Known rows, with every step that occurs:
L/R/Q: [ 48.4 -19.2  -4.1  27.7 -16.5  10.1 -32.4  30.1  12.7  33.5  30.3 -22.1
  -9.1  49.3  37.7  10.4   5.6 -35.4 -11.1  40.0  16.5  41.5 -12.3]
R/U: [ 15.2  -2.8 -13.5   7.9 -10.3   6.7 -14.6  20.7  31.0   8.8  41.6 -14.2
  -7.3  17.5  42.1  43.1 -16.3  -4.1  -5.0  14.6   6.6  18.7   1.7]
L/D/U/A: [  7.2 -30.5  19.9  11.8   2.5  11.5 -13.7 -10.1  52.6   7.7  20.1  -4.0
  16.8  43.6  70.0  16.7 -16.8 -11.5 -22.3 -18.6 -15.1  -3.2  29.8]
D/Q/L/R/U/A: [ 43.0  11.7 -44.1  74.7  -0.9  41.1 -47.5  22.0  26.1  12.6  13.3 -31.4
  -4.5   9.8  32.3  17.3 -18.7 -33.9 -39.6  -4.3   8.9   9.0  12.2]
Q/L/R: [ 41.2 -20.6 -20.0  39.8 -24.7  33.4 -39.0  18.8   5.5   3.5  13.0  17.5
  -5.8  25.0  24.4   1.5   7.5 -21.2 -45.7  11.7   3.5  18.7  -5.8]
D/R/L: [ 18.0 -39.4 -11.5   5.8 -24.0  20.2 -24.2  10.1  32.2  12.6  17.9  -2.6
 -17.1   2.5  37.5  36.5  -7.7 -44.3  -2.1  27.9  40.7  39.8  24.1]
A/U/Q: [ 23.6  -9.9 -26.9 -17.4   7.3  18.3 -24.7  22.4  25.5  10.5  31.5 -14.7
 -26.2  16.0  62.2   9.2 -35.2  11.9  10.1   6.8   8.3   7.0  18.8]
D/R: [  8.2 -20.6 -16.0  16.3 -31.5  23.1 -19.4  -6.8  43.5  14.1  17.1  15.3
  -1.3   9.5  43.1  39.0 -20.3 -15.3  -3.1  19.6  32.9  36.9  13.2]
L/D/U/A/Q/R: [ 46.2 -49.7 -10.4  33.3   3.6   3.4  -5.5   8.3  38.6  24.3  19.9   3.0
  -6.1  59.2  78.5 -19.2  22.1  15.6  -4.5  -9.6 -35.9  -4.3  30.5]
U/A/Q/L: [ 59.0 -31.5 -44.0  33.7 -17.1  10.4 -30.9  23.8  49.3  18.6  -0.7   5.0
 -44.3  42.4  49.6  12.4 -26.5  -5.0 -42.0 -11.8  -9.0  17.2  28.1]
L/R/U: [ 26.3   2.0  -2.6  31.5 -11.3  18.3 -26.2  28.2   8.9  15.6  40.9 -21.1
   5.3  25.1  27.1  12.3   8.2  -9.9 -10.7  24.9   3.2  14.1  -3.4]
L/D/U/A/Q: [ 25.9 -41.4  -2.2  19.0  -3.9  -9.6  -5.8  -0.6  55.8  19.6  20.6  -3.0
  -2.0  61.9  72.2  -2.9  -2.8   2.2 -11.8 -17.1 -27.5 -10.0  38.8]
R/L: [ 25.9 -36.3  -2.6  -7.8 -14.2  10.6 -22.2  24.0  24.6  12.9  21.9  -1.1
 -16.9  19.7  46.9  26.5 -17.4 -42.4 -16.7  22.1  21.6  43.8  24.8]
U/K: [  2.0 -13.3  -1.7   3.7  -2.4  24.9 -12.3  -2.1  21.1  25.3   5.0  11.7
 -13.2   5.6  52.3  25.1 -58.1 -17.2   2.8  17.2  18.4  43.9  24.1]
U/L/D: [  6.4 -48.4  10.0  -1.8 -11.5  13.0  -9.5  -7.1  19.3   8.1   5.4  -2.1
 -10.3  35.0  65.7  42.0 -11.9 -36.0 -24.7  -0.5 -13.2  27.5   2.4]
Q/L/R/U: [ 40.6  -4.5 -25.6  46.9 -14.2  27.2 -37.3  33.1   0.3  -1.9  32.8 -13.7
 -13.0  16.3  13.0  14.7  20.1 -12.4 -33.1  12.1  -4.2  -2.2 -16.8]
A/U/L/D/R/Q: [ 28.5 -61.3  -1.6  14.5 -11.1  -2.6  -7.8  12.1  13.5  18.5  24.6 -48.2
 -30.5  26.0  57.5  49.0   8.6 -34.3  18.2  15.1  12.5   6.8  -5.0]
Q/L/D: [ 24.8 -43.4 -14.3  19.6  -9.0  15.4 -22.0 -10.6  19.0  -9.1  22.2  17.6
 -16.7  25.5  49.8  30.9   7.0 -24.3 -38.0  -9.2 -16.2   3.3 -16.8]
A/L: [ 23.8 -14.5  -5.5   1.4 -12.2   0.2 -15.5  -1.4  28.0  23.7   3.6  27.7
  -8.4  23.7  31.8  32.3 -10.9 -21.2 -13.9   4.3   4.7  52.8   4.0]
D/U: [  2.2 -13.1  -5.7  -1.0 -24.7   8.7  -9.1   9.5  41.7   6.6  27.4  22.4
  22.6  28.4  51.1  20.0 -19.4  -1.0 -11.1   6.0  10.6  19.5  26.8]
A/U: [ 24.8 -21.4  -5.6  -1.6 -16.2   2.4  -8.8  22.8  24.3  11.1  35.2   4.3
  -2.4  20.7  54.1  17.4 -27.3   8.3  -1.0   7.0  14.3  17.7  28.6]
D/R/U: [  7.5  -6.4 -21.3  22.0 -20.9  15.7 -17.2   6.6  38.9   8.8  37.9 -15.4
  -7.3  -0.6  32.5  52.3  -7.0  -6.1   9.0  20.4  25.4  15.5   1.0]

Rows:
[ 46.7 -71.9 -14.0  14.3  -3.0  -8.7  -1.0  22.3   7.4  13.3  35.9   4.9
 -15.8  44.0  64.9 -21.7  57.5  -8.5   7.9  12.8 -24.0   0.3  21.8] -> A/Q/R/L/D/U
[ 52.1 -31.0 -36.7  20.3 -18.3   7.8 -31.7  28.1  26.1  11.7  23.3  -7.8
 -38.8  32.1  38.1  43.4  -7.5 -32.5 -27.5  16.9  12.3  31.3 -21.6] -> R/Q/L
[ 27.9 -31.2  20.7  15.5  15.8   1.6 -19.6 -20.5  38.9  25.8  -2.9   1.4
 -15.4  39.0  51.7  28.4  -9.0 -32.7 -25.1 -19.7 -22.0  28.5   7.6] -> U/A/L/D
[ 31.8 -33.7 -18.2  41.7   1.2  -2.4 -13.2  -2.3  52.8  21.7  30.4 -42.2
 -32.2  33.4  54.4  28.5   9.4  -3.3   8.3  -3.9 -13.7 -15.2  14.0] -> L/D/R/U/A/Q
[ 61.0 -29.3 -42.4  46.8 -31.1  13.4 -31.2  27.4   7.9  15.4  13.0  18.4
 -24.7  43.4  27.1 -18.2  21.8  -6.4 -34.9  12.4  -8.0  12.1   4.4] -> A/Q/L/R
[ 22.4 -17.4 -33.0  42.6  10.3  17.5  -8.2  -7.2  13.0  11.0  44.9 -12.2
   5.8   8.6  69.0  29.4  18.1 -17.0   8.7   8.4  -8.8  14.5 -13.3] -> L/D/Q/R/U
[ 45.2 -25.0 -21.7  18.0 -14.4   1.0 -19.2  18.1  59.0  35.8   6.4  -3.0
 -26.1  52.7  64.5   9.4 -38.0  -2.9 -19.3   0.7  -1.3  32.5  42.0] -> U/A/Q
[ 26.0 -41.9  -2.8  19.8   7.0  19.7  -7.7  16.6  -3.7   7.4  24.3 -27.3
 -20.5  22.7  59.9  41.1  24.5 -13.7  -5.6   8.3 -28.3  12.9 -18.6] -> Q/R/U/L/D
[ 16.2 -11.2 -22.3  47.3  37.4  15.8  -2.7 -23.4 -10.0  30.6   9.4  -6.8
 -15.7 -16.4  48.3  25.0   6.9 -28.3  31.6   3.3 -12.8  29.4 -11.1] -> A/L/D/Q/R/U/K
[ 44.5 -34.6 -32.8 -10.2  17.0  40.0 -38.4  33.0   7.2  16.4  17.9 -13.1
 -45.1  12.4  60.0   4.3  -0.1 -24.6   0.6  30.0   8.0  38.8   6.2] -> U/Q/R/L
[ -2.4 -25.6  -3.6  -7.1 -30.1  15.4  -9.5  17.4  33.2   8.2   3.1  10.3
  11.5  28.4  51.7  35.0 -27.7 -15.6 -20.0   4.2   6.5  29.8  31.9] -> D/U/L
[ 43.4 -29.9  -2.4  22.4 -20.9  16.9 -30.7  38.5   4.2  35.2   4.8 -34.7
 -18.3  50.1  39.1  23.9  -2.6 -50.9 -20.1  36.4  12.3  51.1  -8.1] -> U/L/R/Q
[ 53.7 -36.4 -32.6  43.3   7.6  -2.7 -21.8  16.3  35.7   5.7  26.9 -32.1
 -49.8  41.0  49.4  23.1  11.0  -4.5 -27.6 -21.3 -38.6 -27.1  -0.4] -> R/U/A/Q/L/D
[  6.3 -33.3   5.0   5.4  -1.4   7.0  -7.3   6.8  14.7   3.0  26.1 -32.6
 -16.8  25.8  55.2  55.1   0.0 -27.0 -12.6   0.0 -20.6   6.3 -10.0] -> R/U/L/D
[-11.9 -10.7   2.2   2.9  -7.1  19.6  -5.4   1.8  26.9  16.9  10.9  17.3
   9.8   6.6  50.0  14.9 -49.1  -4.1   8.3  10.2  15.1  22.4  37.5] -> D/U/K
[ 27.1 -61.0   7.8   6.7   3.3  12.2  -9.2  13.5   3.7   0.8  36.3   4.4
   3.5  26.3  62.0  -1.1  42.6 -23.5  -3.2  11.5 -11.4   6.7  13.0] -> Q/R/L/D/U
[ 22.9 -32.3 -28.4  35.7   0.6  23.1 -10.0 -22.6  18.6  15.4  24.0  19.4
  11.6  18.4  79.9  16.6   6.2 -26.1  -2.9   7.0  -1.9  37.1  -0.9] -> L/D/Q/R
[ 29.8 -26.2   0.5  20.1 -25.5  12.5 -24.0  42.0   9.1  27.8  11.8 -29.0
   5.0  51.8  38.0  14.6   7.0 -36.9 -14.2  30.5   9.0  30.7   6.2] -> D/U/L/R/Q
[  3.6 -16.8 -19.6  16.0 -25.6  23.5 -16.3  16.1  29.5   9.7  12.9 -28.6
 -17.5   0.4  34.5  67.4 -15.4 -22.0   0.4  17.6  20.8  25.1   5.6] -> D/R/U/L
[ 52.2 -33.9   1.1  20.3 -15.9   6.0 -23.0  56.2  -7.8  32.5  20.4 -47.8
 -19.5  44.2  41.4  11.1  -1.1 -29.0  -3.5  30.9  12.5  27.2   7.2] -> A/U/L/R/Q
[  2.3 -23.3 -19.7  21.9  -7.6  10.6  -9.7 -31.7  35.3  11.7  24.0  12.9
  16.3  21.6  74.8  31.8 -19.1 -38.9 -10.8  -0.5   5.5  30.3   6.4] -> L/D/Q
[ 20.9 -55.1  13.5  -5.6   0.1   3.3 -15.2   1.2  16.0   5.0  30.6  -7.9
 -16.3  27.5  58.5  24.8   7.6 -49.9 -15.4  11.5  -0.9  20.8   7.5] -> R/L/D
[ 35.4 -11.4 -22.6  22.2  -3.1  20.5 -15.1  29.3  13.3  13.8  41.2  -7.5
 -11.1  14.8  47.4  28.4   7.9   9.4   1.6  22.6  -1.8  25.8  -6.5] -> Q/R/U
[ 21.4 -37.3  -1.5  28.4  -0.4  19.9 -24.6  -4.4  43.3  -8.5  12.7   3.1
  -0.3  33.4  55.7  19.3  -6.2 -15.2 -44.2 -29.7 -22.4 -19.1  16.0] -> Q/L/D/U/A
[ 16.4 -36.0 -43.5  17.4   4.1  40.5 -40.2 -25.3  27.4 -10.2  13.5  -1.8
 -41.5   2.3  48.2  31.9   8.7 -22.3 -13.1  -4.0  -3.2 -11.3 -26.1] -> U/Q/L/D/R
